Each row was made from one path, in order. Every step used is in the known rows, and no mark comes twice. Write each row's path.
(in the rows, 128 means zero)
Known rows
kuzol natab zuzo zuru fila ranuluk togov: [119 114 111 164 111 154 109 116 119 109 170 151 147 131 168 132 131 120
 132  80 130 163 132 164 134  85 134 189 119  98 145  64  94  77 108 209
 142 206]
togov ranuluk: [133  95 117  79 147  75  91  84 114  96 155 132  96  92 186 118  99 130
  84 134  69 167 143 134 131 125 108 100 124 108 176 122 107  62 163  78
 122 134]
ranuluk togov zato soraz zuru fila: [ 90 160 154 111 110 144 121 109 111  86 129 145 156 135 135 161  94 141
  97 109 107 155 132 157 108  97  73 121 170 125 178  97 179 114 146 155
 117 172]
kuzol natab fila ranuluk zuzo zuru: [126  48 107 182 125 116 139 127 110  98 134 115 129  98 185  95  87 141
 153 103 124 136 138 144 110  81 161 132 100 155 153  77 108  81 117 177
 115 135]
natab zuzo: [103 104 122 107 116  88  96  96 104 104 127 120 104 102 155 118 107 120
  93 111  72 164 139 122 125 105  79 117 122 124 165 106 111  74 107 104
 133 135]
soraz zuru fila ranuluk zuzo natab: [ 99  85 117 172 136 150 125 163  89 103 162 122 126 100 162 113  84 131
 175 101 125 103 150  94 133 120 166 164 182 151 170 132 131 129 136 170
 118 146]
setof zato soraz zuru zuzo: [ 89 167 163 144  92 121 129 133  92  84 128  96 112 154 163 168  82 147
 105  98  65 139 141 112 111 109  69  86 132 171 197 149 171  86 118 129
 141 141]
natab zuzo ranuluk: [113 123 137 135 110 107 103 106 109  92 122 133 119 101 144 110 104 128
 100 100  81 152 152 133 130  93  75 103 107 137 156  74 107  87 113 133
 123 156]
setof zato soraz zuru fila ranuluk: [111 163 162 201 109 138 129 123  99  89 135 108 121 134 178 169  62 143
 131  91  67 126 144 133 121 107 128 121 134 159 167 110 180 105 110 150
 151 167]
ranuluk zuzo natab fila zuru soraz: [101  47 131 191 143 115 147 166 129 110 143 140 121  91 153  84 125 128
 177 103 122  97 140 100 128 125 133 143 176 169 148 162 127 105 122 164
  90  73]
natab zuzo ranuluk togov zato soraz: [113 133 156 121  55 127 105  79 110  77 124 148 158 132 136 125 109 145
  80  88  63 161 147 178  93  50  49  75 115 142 143  55 150  99 114 127
 111 179]
fila natab zuzo ranuluk togov zato: [114 109 139 101  71 150 107 106 118  81 144 151 144  90 140 108 136 129
  91  88  83 164 145 147 120  50  45  90 145 139 151  69 114 108  94 119
  97 174]
kuzol natab zuzo zuru soraz zato setof: [155  78  80 185 113  98 142  92 110 144 158 128 138 120 149 119 141 104
  91 104 123 146 131 143 123 159  98 175  92 142 188  95 143  45 111 140
 139  51]
zuru fila natab zuzo ranuluk togov: [109 127 147 137  94 166 106 139 113  94 140 171 136  99 142 124 126 127
 125  85 118 133 152 126 133  74  77 125 151 137 140  80  87 107 107 171
 105 186]
togov ranuluk fila zuru zuzo: [137 114 137 160 162 112 122 127 137 111 174 126  95  99 174 109 125 159
 110 103 101 138 161 124 125 100 132 127 151 149 156 169 118  63 163 127
 127 148]
kuzol zato soraz zuru: [ 85 149 148 125 163  92 107  97  81 102  93 132 104 127 142 168  86 167
  85 114 121 117 143 131  82 152  90  87 146 149 170 136 173  81 120 109
 132 105]
ranuluk togov zato setof: [131 103 115  89  80 115 118  66 121  90 120 127 145 110 120 125 117 150
  54  88  76 186 120 186 112  84  72 138 141 107 177 113 162  74 119  67
 118 100]
setof zato soraz zuru: [106 144 162 124 101 102 119 110  89  83 122 112 113 131 170 162  77 136
  99 115  47 143 150 124 107 120  88  58 130 157 189 129 173  81 117 101
 134 129]
natab zuzo zuru fila ranuluk: [106 112 121 190 138 144 129 132 115 124 158 121 117 121 158 103 104 126
 132  86 123 136 135 138 137 112 123 190 120 146 141  73 118  91  95 188
 133 175]
kuzol zato: [105 126 119 113 159  81 107  86  93 102 111 135  93 103 135 136 110 161
  76  98 122 137 142 147  98 144 100 120 136 120 166 132 141  65 115  86
 127  92]
ranuluk fila zuru zuzo natab: [106  82 118 175 129 134 130 160 117 114 164 125  99 104 134 100 123 155
 136  81 121 112 164 108  97 121 143 140 170 171 161 178 137  89 126 160
 108 125]
natab zuzo zuru fila ranuluk togov: [114 122 133 162 117 159 108 124 130 122 163 137 138 135 153 116 140 129
 130  76 117 137 130 159 145  95 122 186 135 110 133  85 105  88 103 181
 125 193]
zato soraz zuru fila: [ 83 149 148 138 145 121 120 132  91 101 112 135 121 123 152 160  65 141
 116 123 113 127 140 117 110 132  99 116 147 150 181 110 165 104 140 161
 130 151]
ranuluk zuzo natab fila zuru soraz zato: [128  34 121 224 126 111 148 151 119 129 145 139 121  92 157  79 137 119
 177 103 126  72 144 103 119 146 141 149 159 169 157 164 151  91 132 150
 100  32]
zuru zuzo natab fila ranuluk togov: [ 96  65 123 160  69 159  96 128 128  96 133 124 124 131 152 126 105 141
 143  70 108 126 119 152 125  88 121 175 159 111 134 134 104 100 113 182
 116 153]
zuru zuzo: [ 98 127 125 110 125 105 113 121 106  98 127 110 102 111 141 127 107 150
  97  99  97 147 139 124 129 115  80 139 138 133 192 140 127  86 129 118
 128 123]
togov ranuluk fila natab zuzo: [150  53 122 105 141 108  91  99 116 105 182 131  89  68 198 104 113 122
 106 129  76 145 162 104 107  97 123  76 133 147 138 121  80  64 137  84
 104 156]
zuzo natab fila ranuluk togov: [115  45 124 139  81 134  86 103 127  93 128 133 125 106 159 117 100 131
 140  83  94 130 125 164 119  96 141 145 151  95 124 115 101  95 117 149
 108 142]
soraz zuru zuzo: [ 82 153 138 109 141 119 114 138 105 103 130 107 108 114 141 148 104 137
 103 112 113 148 136 105 143 124  70 132 162 130 204 145 128  95 133 141
 134 135]
zuzo zuru soraz zato setof: [162  90 109 170 136 103 147 102 116 147 151 121 125 111 130 107 143 131
  86 101 121 109 138 148 136 185 108 162 124 148 194 134 167  59 125 101
 112  18]
kuzol zato setof: [119 109 108 139 140  85 121  73  93 107  93 124  99 109 123 136  90 170
  53  88 119 144 130 154  92 143  93 147 128 140 161 137 160  52 100  72
 141  46]
kuzol natab: [120 102  95  93 125  77 104  93  96  88 123 134 113  87 162 138  95 131
  90 123  94 179 148 142 111 114 116 107 114 109 196 105 117  72 133 116
 132 131]
natab zuzo zuru: [101  95 122 115 130 105 115 121 107 118 148 125 111 119 149 100 123 120
 103 107 102 151 137 126 122 122  84 124 107 142 165  90 108  68 105 134
 119 139]

Write each row's path
[ 90  65 130 178 138 114 137 147 142 114 134 146 113  94 146 103 116 119
 152 103 121 117 132 117 133 145 111 159 171 143 148 148 129  97 112 175
  99  82]  zuzo natab fila zuru soraz
[186  63 107 170 148  92 145 103 115 142 191 123 127 109 170  86 144 132
 107 124 107 100 145 128 133 165 136 140 121 159 190 149 146  49 169  78
 103  23]  togov ranuluk zuzo zuru soraz zato setof
[143  44 123 113 151 123 110 124 119 121 201 136  95  82 193  88 124 122
 111 124 106 133 164 108 109 115 131  79 124 168 140 109  81  62 131 118
  89 161]  togov ranuluk fila natab zuzo zuru
[113 137 143 148 167 101 130 125 136 116 142 138 112  84 143 119 147 137
 114 105  98 136 148 125 159 141 105 145 168 129 183 163 144  86 118 113
 118  94]  fila zuru soraz
[147  83 128 235 130 103 155 101 144 136 100 126 124 100 134 112 118 133
 113  96 117 113 120 141 136 146  95 186 138 150 158 141 174  62 110 126
 138   4]  natab fila zuru soraz zato setof
[157 110 119 209 136  99 147 102 130 141 124 127 119  98 134 117 142 139
  96  97  99 113 139 136 142 154 107 178 148 145 185 165 184  62 116  88
 138  10]  fila zuru soraz zato setof
[ 85 133 157 213 122 131 149 157 137  95  92 133 120 117 134 106  94 158
 131  79 125 129 136 129 129  79  69 151 135 172 143 104 121  94 116 206
 126 132]  natab fila zuru zuzo ranuluk
[ 78 155 152 122 130 116 116 133  93  98 114 109 112 137 146 163  84 151
 103 114 100 128 140 108 111 120  68 106 152 159 196 145 159 100 133 145
 132 139]  zato soraz zuru zuzo
[145 136 163 201 149 129 134 134 150 112 162 144 126  77 135  97 153 131
 124  82 104 118 181 133 147 103 120 118 146 158 139 118 115  89 115 158
 110 144]  natab zuzo ranuluk fila zuru soraz
[ 73  98 116 161 121 124 128 163 107 108 145 129 101 122 139 110 119 150
 135  88 118 125 142 100 113 121 102 162 166 163 174 177 135  94 117 156
 123 115]  fila zuru zuzo natab
[147 123 156 177 144 122 131 130 132  98 132 147 114  72 134  97 119 162
 114  88 101 120 184 145 113  92 139  90 138 158 148 115 130  83 132 133
 110 138]  zuzo ranuluk fila zuru
[141  68 127  97 140 115 110 116 106 102 144 130  91  50 157 113 108 148
 104 110  97 122 172 117 102 112 140  70 152 158 169 138 118  88 119  86
  89 123]  ranuluk fila natab
[114 101 135 129 107 124 110 126  99  94 123 137 109  80 152 105 107 127
 109 102  91 137 158 107 121  87  69  90 127 168 152  80  99  98  93 125
 104 150]  fila natab zuzo ranuluk
[ 78 122 133 136 143 146 119 154  99 111 136 132 110  93 159 140  90 108
 131 122 128 139 137  74 138 118  72 142 171 156 170 104 111 109 101 165
 129 161]  soraz zuru fila natab zuzo
[122  54 133 180 128 126 137 134 115 108 131 105 116 100 169  78  94 151
 150  94 114 111 135 138 122  93 148 132 122 166 140  97 119  89 113 155
 104 120]  natab fila ranuluk zuzo zuru
[ 62 143 143 164 159 139 122 134  74 113 110 145 103 128 154 166  75 145
 119 106 154 105 136  89  80 131  66 124 158 188 142 115 153 101  86 164
 134 138]  kuzol zato soraz zuru fila natab zuzo
[187  94 126 218 144 108 148  99 138 142 144 127 117  79 127 107 148 146
  98  88 107  99 161 146 123 150 147 154 155 154 171 172 179  57 128  88
 125  19]  ranuluk fila zuru soraz zato setof
[ 92 146 139 123 161 123 121 134 105 104 128 137 120 104 144 145  87 124
 115 120 126 144 141 115 143 136 100 145 163 122 190 111 134  99 143 156
 132 147]  soraz zuru fila
[109  70 104 128 116  82 113  94 114  85 101 137 117  90 169 134  68 123
 108 121 112 176 126 149 107 106 108 117 106 116 168  76 108  70 132 157
 132 130]  kuzol natab fila
[144  93  96 165 131  92 127 107 113 139 175 136 132 112 167 118 157  91
 107 115 129 140 144 137 129 160 100 146 100 125 191  90 121  59 121 155
 127  95]  kuzol natab zuzo zuru soraz zato
[ 88 172 166 146 122 129 122 142  95  87 109 121 127 138 138 152  77 160
 107 101 107 118 152 117 115 105  67  93 139 173 186 114 152 112 137 171
 123 157]  zato soraz zuru zuzo ranuluk
[101 125 134 121 147  80 107  82  79  99  94 137  96 127 143 147  89 177
  75 101 106 119 146 150  67 136 101  88 118 152 158 133 171  71 112  92
 125  98]  kuzol zato soraz
[112  64 104 175 117 136 123 146  87 101 156 125 117  98 163  95  94 143
 166  89 113 102 154 111 114 107 182 162 157 159 156 132 130 122 129 150
 107 135]  zuru fila ranuluk zuzo natab
[ 86 137 159 169  99 149 132 146  86  95 136 124 112 133 182 161  72 116
 134 106  79 131 143  82 107 105  67  93 139 198 162 106 154 100  82 152
 137 165]  setof zato soraz zuru fila natab zuzo
[158  61 132 116 169 126 120 132 139 132 228 138 101  76 189  94 156 111
 119 124 114 120 163 106 139 137 129  97 145 159 150 127  82  67 133 126
  76 144]  togov ranuluk fila natab zuzo zuru soraz
[110 133 137 170 153 142 125 146 101 104 144 113 123  96 164 125  91 144
 150 105 115 118 150 107 147 101 148 153 174 143 178 124 133 118 136 148
 132 153]  soraz zuru fila ranuluk zuzo
[125  47 103 142 104 114 107 128  88  98 151 112 111  86 169  91 102 147
 149  96  84 108 155 116 111 103 173 123 153 151 163 146 128 108 122 101
 106 119]  fila ranuluk zuzo natab
[106  16 118 167 136 104 126 142 117  99 150 139 110 102 194  72  93 134
 170 126  99 123 139  98 104 103 138 115 144 165 129 146 106  78 152 138
 105 105]  togov ranuluk zuzo natab fila zuru
[135  78 119 150 141 120 132 134 113 148 172 130 109  92 158  99 168 102
 121 112 125  98 147 103 139 160  86 137 137 163 179 122 126  79  91 127
  96  77]  fila natab zuzo zuru soraz zato
[ 50  96 134 174 126 129 124 144  89 102  96 127 105 163 137 159  62 160
 125  92 163  99 119 111  62 148  72 135 155 179 142 140 157  94 115 202
 122 105]  kuzol zato soraz zuru zuzo natab fila
[121  93 100 117  98  97 138  74 109  96 115 111 124  99 130 115  83 146
  57 100  78 184 124 159 105 104  72 142 130 141 185 102 179  78 112  70
 127  79]  togov zato setof
[137 120 153 194 133 126 125 126 131 106 138 142 118  84 143  90 121 143
 117  85  97 130 176 133 115  78 119  98 128 167 128  97 114  81 115 149
 120 156]  natab zuzo ranuluk fila zuru
[101 116 137 161 115 150 123 149 102  99 129 155 116  89 149 113  92 126
 127  97 121 133 155 101 125  93  76 129 132 175 145  67 102 112  99 175
 110 169]  zuru fila natab zuzo ranuluk
[158 111 119 138 140  86 112  90 117 126 144 128 112  86 145 126 145 118
  97 112  97 114 152 142 143 166 112 128 138 111 197 142 154  79 141  81
 114  62]  zuru soraz zato
[129  82 127 150 140 117 130 133 103 110 154 106 114  96 168  85 121 154
 134  95  98 112 151 133 128 104 159 121 131 157 167 128 130  91 116 113
 107 125]  fila ranuluk zuzo zuru
[207  81 120 209 160  95 134  83 148 144 177 128 113  84 163 104 143 137
  94 108  93 111 161 142 131 153 154 148 141 139 161 170 161  40 164  74
 130  37]  togov ranuluk fila zuru soraz zato setof
[109  45 112 141  63 141 104  89 136  83 139 131 140 106 148 107  98 131
 122  82  94 155 115 182 109  75 119 148 155 104 129  91 134 108 111 151
 103 148]  zuzo natab fila ranuluk togov zato
[119 115 132 108 163 102 131 129 128 121 164 131 115  97 138 112 145 130
 106 111 121 126 147 138 152 168 107 131 145 130 191 127 128  83 125 124
  92 108]  zuzo zuru soraz
[105 146 139 139 111 117 120 133 109  86 126 125 115 111 131 117 103 154
  98  86 106 135 156 133 130  98  78 122 127 151 179 110 121  99 133 146
 118 143]  zuru zuzo ranuluk
[107  47 103 104 110 100 111 136  80  97 149 128 108  93 153  89 106 138
 134 113  94 117 156 101 100 121 141  95 150 153 178 153 125  96 136  97
  96 103]  ranuluk zuzo natab
[ 90 134 142 102 117 101 125 100 100  88 117 116 130 113 150 144  73 144
  84 126  82 159 139 135  93 108  63  81 149 148 193 102 189 106 135 110
 120 138]  togov zato soraz zuru
[150 120 150 160 172 108 135 124 148 119 159 137 108  66 141 109 151 144
 115  98 102 116 169 136 145 132 149 125 172 136 171 168 140  83 130 117
 108 106]  ranuluk fila zuru soraz
[117  85 120 153  65 119 110  62 124  68 108 130 156 116 175 147  76 151
 105  93  78 178 121 201  84  43 113 114 114 113 142  60 155  93 119 157
 131 173]  kuzol natab fila ranuluk togov zato soraz
